Known rows, with every step that occurs:
mudine-gosig-sekibo: [ 0.209 -0.678 -0.701  3.794  3.576 -4.273  4.834  3.387 -3.255  0.609
 -1.714 -1.334 -1.851  2.240  1.616  2.775 -3.645  0.130]
sekibo-femez: [ 2.776 -0.106  1.128  1.521  3.866 -2.874 -5.638  2.430 -6.047  0.327
 -0.576  2.272 -3.791 -0.519  2.874 -1.859 -0.310 -1.788]
femez-sekibo: [ 0.974  0.392 -0.921  1.591  2.227 -3.254  0.090  2.878 -1.749  1.108
 -4.683 -0.329 -0.619  1.602  0.187  0.478 -1.881  0.535]
mudine-dilok: [ 1.696  0.357 -0.849 -0.509  2.007 -2.210  2.861  1.906 -4.121  1.400
 -3.484 -0.188  0.660 -1.128  0.057 -4.422 -2.315  1.113]
femez-mudine: [-3.218 -1.474  0.137 -0.269  1.231  1.415 -1.959  2.858 -4.376 -0.480
 -4.781  0.548 -1.448  0.667 -0.366 -3.928 -0.894  0.802]
dilok-sekibo-femez: [ 4.640 -0.304  0.313  2.672  2.763 -2.524 -5.769  2.561 -3.970 -0.596
 -0.869  3.368 -3.419 -0.001  3.549  0.738 -2.099 -0.998]
dilok-mudine-gosig: [-0.733  0.314 -1.075  1.079  3.419 -2.398  1.860  3.860 -2.385 -0.924
 -5.773 -0.257 -2.209 -1.925  2.810 -1.748 -4.474  4.362]
gosig-mudine: [ 0.459 -1.992  2.376  1.711  1.797  1.286 -1.143  5.129 -6.647 -0.389
 -1.762  3.203 -3.353  0.950  0.260 -3.334 -0.724 -0.786]
sekibo-dilok: [ 3.334 -1.701  0.002  1.356  2.194 -3.527  1.300  2.603 -4.893  1.708
  0.631 -3.398 -2.360 -0.315 -0.622 -2.784 -1.404 -0.184]
fuve-sekibo-femez: [-0.570 -0.534  3.220  1.547  4.559 -3.453 -6.536  3.606 -3.964 -0.338
 -1.130  1.845 -5.101  0.541  0.855 -0.967 -1.827 -1.665]
sekibo-femez-mudine-dilok: [-0.289 -1.473 -0.707 -0.988  1.285 -1.553 -1.837  3.539 -6.096  1.191
 -3.221  3.549  0.227 -1.888  0.333 -6.342 -2.496  0.187]
gosig-sekibo-dilok: [ 3.557 -3.315  0.459  2.395  1.645 -5.089  2.518  3.605 -4.699  1.903
  2.734 -3.241 -2.441  2.261 -1.039  0.249 -2.101 -0.769]
sekibo-dilok-mudine-gosig: [ 0.739 -1.063 -1.467  1.330  2.928 -4.148  2.863  4.571 -3.047  0.052
 -3.372 -1.519 -2.304 -2.442  1.847 -2.374 -5.041  3.968]
femez-mudine-gosig-sekibo-fuve: [-2.053 -1.284 -0.012  3.681  1.075 -2.256  2.488  2.137 -5.145  3.123
  3.134 -0.263 -2.864  0.784  0.427  0.384 -2.532 -2.783]
dilok-mudine: [ 0.499 -1.356  0.979 -1.413  1.209 -0.586 -2.748  3.346 -2.775 -1.416
 -4.629  0.162 -2.793 -0.104  1.314 -2.790 -2.248  4.564]
gosig-sekibo: [ 1.200 -1.831  0.906  2.151  2.132 -2.795  1.461  2.582 -3.694  0.576
 -0.416 -1.209 -2.248  3.813  0.374  2.103 -1.547 -0.232]

Rows:
[-0.139 -1.946  0.017  1.197  1.047  0.170 -6.333  3.621 -4.498 -1.016
 -3.051  4.261 -2.327  0.274  1.812 -1.812 -2.180 -0.433]
dilok-sekibo-femez-mudine
[-0.140 -1.244  0.408  3.128  1.119 -3.381  2.076  2.479 -4.292  2.580
  3.273 -0.394 -3.621  0.312  1.410  1.016 -3.224 -0.639]
dilok-mudine-gosig-sekibo-fuve
[ 3.648 -1.253 -0.271  1.594 -0.220 -0.216  1.486  4.372 -3.019 -0.278
 -3.118  3.733 -0.247 -0.055  0.715 -1.704 -4.443  1.196]
gosig-mudine-dilok-sekibo
[-4.719 -0.457  0.076  2.482  4.405 -2.440 -1.244  4.663 -3.760 -0.424
 -4.661  2.054 -2.754 -1.279  1.392 -2.140 -4.225 -0.029]
fuve-sekibo-femez-mudine-gosig
[-0.065 -2.348 -0.472 -0.312  0.831 -2.597 -0.983  4.113 -6.011  1.317
 -1.851  3.608  0.150 -0.251  0.095 -4.403 -2.917 -0.134]
gosig-sekibo-femez-mudine-dilok
[-1.405 -1.316  0.115  1.335  3.298 -4.385  2.243  5.228 -1.643 -0.299
 -3.772 -1.716 -3.098 -1.781  0.585 -1.879 -6.011  4.190]
fuve-sekibo-dilok-mudine-gosig
[ 2.420  0.201  0.247  3.027  0.122 -0.323 -0.839  0.150 -2.924  1.915
  2.528 -0.251 -3.110 -0.091  1.199  0.508 -1.804 -2.001]
dilok-sekibo-fuve
[ 2.854 -2.501 -0.832  3.704  2.733 -6.311  5.216  4.147 -4.399  2.123
  1.756 -3.380 -2.098  1.058 -0.114  0.779 -3.680 -0.364]
mudine-gosig-sekibo-dilok
[ 1.441 -1.408  0.638  0.094  1.040 -0.479  2.162  4.940 -6.416  1.081
 -2.425  3.298 -0.309 -0.837 -0.456 -5.832 -2.481  0.395]
gosig-mudine-dilok
[ 0.914 -0.578 -0.699  1.499 -1.319  0.039  0.325  1.241 -3.441  2.494
  1.403  1.574 -0.930 -1.282  0.072 -2.338 -3.037 -1.237]
femez-mudine-dilok-sekibo-fuve
[-0.374 -3.146  2.606 -0.988  1.137 -3.126 -2.444  5.175 -1.843 -0.827
 -2.017 -1.617 -3.918 -0.080 -1.471 -2.882 -4.110  4.378]
fuve-sekibo-dilok-mudine
[-0.034 -1.694 -0.355  2.256  2.476 -4.032  3.184  4.471 -2.597 -0.265
 -2.547 -0.361 -2.316  1.775  1.977  2.038 -4.603  2.909]
dilok-mudine-gosig-sekibo
[ 2.486 -2.871  0.691 -1.061  0.667 -2.642 -1.667  4.291 -3.547 -0.245
 -1.544 -1.364 -2.955 -0.854  0.066 -3.720 -2.905  4.276]
sekibo-dilok-mudine
